What can hang from each mark
lotiv: dokored golev
golev: bora lotiv pobu
bora: dokored golev
fimi: dokored
seze: dokored
vedanad: dokored
pobu: golev
dokored: bora gisok pobu seze

(in the rows, 128 means zero)
Known rows, with every way that one mark hangs from another
[seze [dokored pobu]]: [ 94 135 151 111 106 125 142 134 120 113 106 133 142 106 134 138 143 112
 133 114  92 154]
[seze [dokored gisok [pobu golev]]]: [ 83 131 152 134 143 106 156 114 140 120  81 141 158 111 127 134 125 127
 146 102  68 169]
[dokored bora seze]: [ 89 144 121 119 109 133  98 162 107 134 120 149 135 153 156 113 110 105
 168 135  67 162]
[golev lotiv]: [116 129 129 127 139 129 121 119 116 120 132 131 141 111 133 154 137 142
 131 120 138 120]
[fimi dokored]: [118 147 127 120 120 141 131 147 132 143 105 122 140 123 113 142 121 118
 134 125 107 150]
[pobu golev]: [126 128 133 131 163 109 143 126 128 135 125 125 121 129 138 120 124 154
 122 132 106 148]
[vedanad [dokored [bora golev] gisok seze]]: [ 63 115 133 124 139 140 120 152 126 116  85 151 148 160 129 115 102  71
 193 152  30 159]
[lotiv [dokored bora gisok] [golev pobu]]: [ 42 114 152 109 137 113 129 104 173 132  88 165 158 186 116 174 121 120
 160 117  61 171]
[pobu [golev [bora dokored] lotiv]]: [ 92 117 149 128 151 115 120 123 126 142 100  86 105 116 137 178 128 167
 153 138  95 147]
[fimi [dokored pobu seze]]: [ 79 156 133 117 126 142 122 154  91 132 106 137 180 101 139 132 127  94
 143 120  69 175]
[dokored bora gisok [pobu golev] seze]: [ 55 138 134 136 151 102 123 132 116 136  98 169 178 143 163 102 108 114
 179 113  29 181]
[vedanad [dokored bora gisok]]: [ 97 100 132 124 109 129 128 138 152 131  80 151 145 177 106 139  96 104
 177 141  83 150]
[golev bora [lotiv [dokored gisok seze]] pobu]: [ 34 121 145 148 117 165  95 100 129 121  86 144 185 132 127 216 132 133
 168  94 106 174]
[pobu [golev [bora [dokored gisok seze]] lotiv]]: [ 65 126 137 152 149 131  98 123 120 137  78 109 141 113 137 168 105 135
 184 123  63 163]
[golev [bora [dokored gisok]] lotiv pobu]: [ 64 115 151 153 117 143 120  84 141 124  92 120 166 119 121 212 139 139
 161 102 118 121]
[fimi [dokored gisok]]: [107 144 122 140 122 140 130 131 154 140  84 139 166 125  97 144 106 105
 151 107 107 142]
[pobu [golev bora lotiv]]: [ 96 123 136 137 153 123 128 116 133 127 117 110 120 122 151 165 122 181
 144 126 126 158]
[fimi [dokored [bora [golev lotiv]] gisok pobu seze]]: [ 13 164 133 118 152 134 114 140 107 126  96 161 197 103 152 137 129  78
 198 105  21 160]
[dokored bora gisok]: [ 93 129 122 137 110 121 115 126 157 138 104 158 143 159 124 121 102 110
 174 116  92 134]
[lotiv [dokored bora seze]]: [ 66 138 135  99 105 139  87 170 113 152 100 147 129 166 135 139 113 100
 176 138  52 186]
[bora golev]: [109 133 134 122 159 124 138 125 127 116 136 119 114 115 136 112 144 112
 131 133 105 113]
[fimi [dokored gisok pobu seze]]: [ 69 154 126 139 129 142 121 138 112 132  84 150 204 105 126 132 116  83
 161 103  68 168]

Rows
[ 67 133 145 112 162  90 136 123 110 135 128 148 154 127 170 135 139 160
 153 122  68 159] -> [dokored bora [pobu [golev lotiv]]]
[ 56 129 136  83 134 120 101 166 129 141  98 143 121 175 136 140 108 101
 172 151  30 197] -> [lotiv [dokored bora seze] golev]
[ 51 122 137 143 147 138  94 123 135 138  73 125 148 132 129 183 107 145
 184 113  79 194] -> [pobu [golev bora [lotiv [dokored gisok seze]]]]
[ 45 114 146 131 142 145 136 128 121 109  90 168 171 160 139 138 121  81
 176 136  37 155] -> [vedanad [dokored [bora [golev pobu]] gisok seze]]
[ 46 117 155  72 138  94 132 137 139 138 106 144 133 165 135 147 133 116
 157 139  44 181] -> [lotiv [dokored bora pobu] golev]
[ 95 123 158 112 164  90 150 122 105 147 110 110 133 109 136 129 146 133
 130 135  60 144] -> [bora [dokored [pobu golev]]]
[ 32 168 141 114 149 150 120 143  96 123 118 155 176 122 166 163 143 105
 166 119  42 159] -> [fimi [dokored [bora [golev lotiv pobu]] seze]]
[ 59 133 148 138 176 108 118 114  90 134  88 134 185  86 141 146 132 117
 165 116  43 146] -> [bora [dokored gisok [pobu [golev lotiv]] seze]]
[ 29 152 138 114 149 119 134 122 133 128  96 152 183 110 136 146 135  96
 187 103  46 138] -> [fimi [dokored [bora [golev lotiv]] gisok pobu]]
[ 79 136 136 138 154 132 111 133 114 132  92 120 138 109 123 122 126  64
 169 132  44 117] -> [bora [dokored gisok seze] golev]
[ 61 125 132 156 148 119 128 116 128 123  93 137 170 120 157 130 109 132
 168 109  70 183] -> [dokored gisok [pobu [golev bora]] seze]
[ 92 111 151 115 166 122 148 144  84 122  99 133 160 123 149 126 127 124
 133 155  55 188] -> [vedanad [dokored [pobu golev] seze]]
[ 58 110 139 123 115 132 123 144 113 123  81 169 186 158 134 126 105  82
 186 136  41 177] -> [vedanad [dokored bora gisok pobu seze]]
[ 75 118 158 132 117 142 123 103 119 125 114 106 145 116 135 211 150 153
 142 118 120 127] -> [golev [bora dokored] lotiv pobu]
[ 23 135 142 111 118 127  90 131 112 139  86 168 193 138 136 164 126  96
 196 103  49 176] -> [golev [lotiv [dokored bora gisok pobu seze]]]
[ 84 142 134 132 125 127 142 119 139 136  86 145 191 110 109 141 124 101
 148  97  94 146] -> [fimi [dokored gisok pobu]]
[ 91 155 116 144 119 153 109 147 126 141  80 145 176 118 112 135  97  88
 164 111  83 163] -> [fimi [dokored gisok seze]]
[ 79 126 138  96 148 128 107 148 123 130 101 127 128 145 125 149 119 106
 142 148  63 182] -> [lotiv [dokored seze] golev]
[ 42 101 150 110 136 112 132 102 171 121  81 127 145 148 109 174 123 121
 162 115  81 179] -> [lotiv [dokored gisok pobu] [golev bora]]
[ 50 126 146 157 119 155  99 103 114 121  88 130 179 114 136 202 128 120
 171 106  92 138] -> [golev [bora [dokored gisok seze]] lotiv pobu]
[ 64  98 146 143 145 131 138 125 123 116  71 130 166 134 139 147 103 123
 170 136  59 199] -> [vedanad [dokored gisok [pobu [golev bora]] seze]]
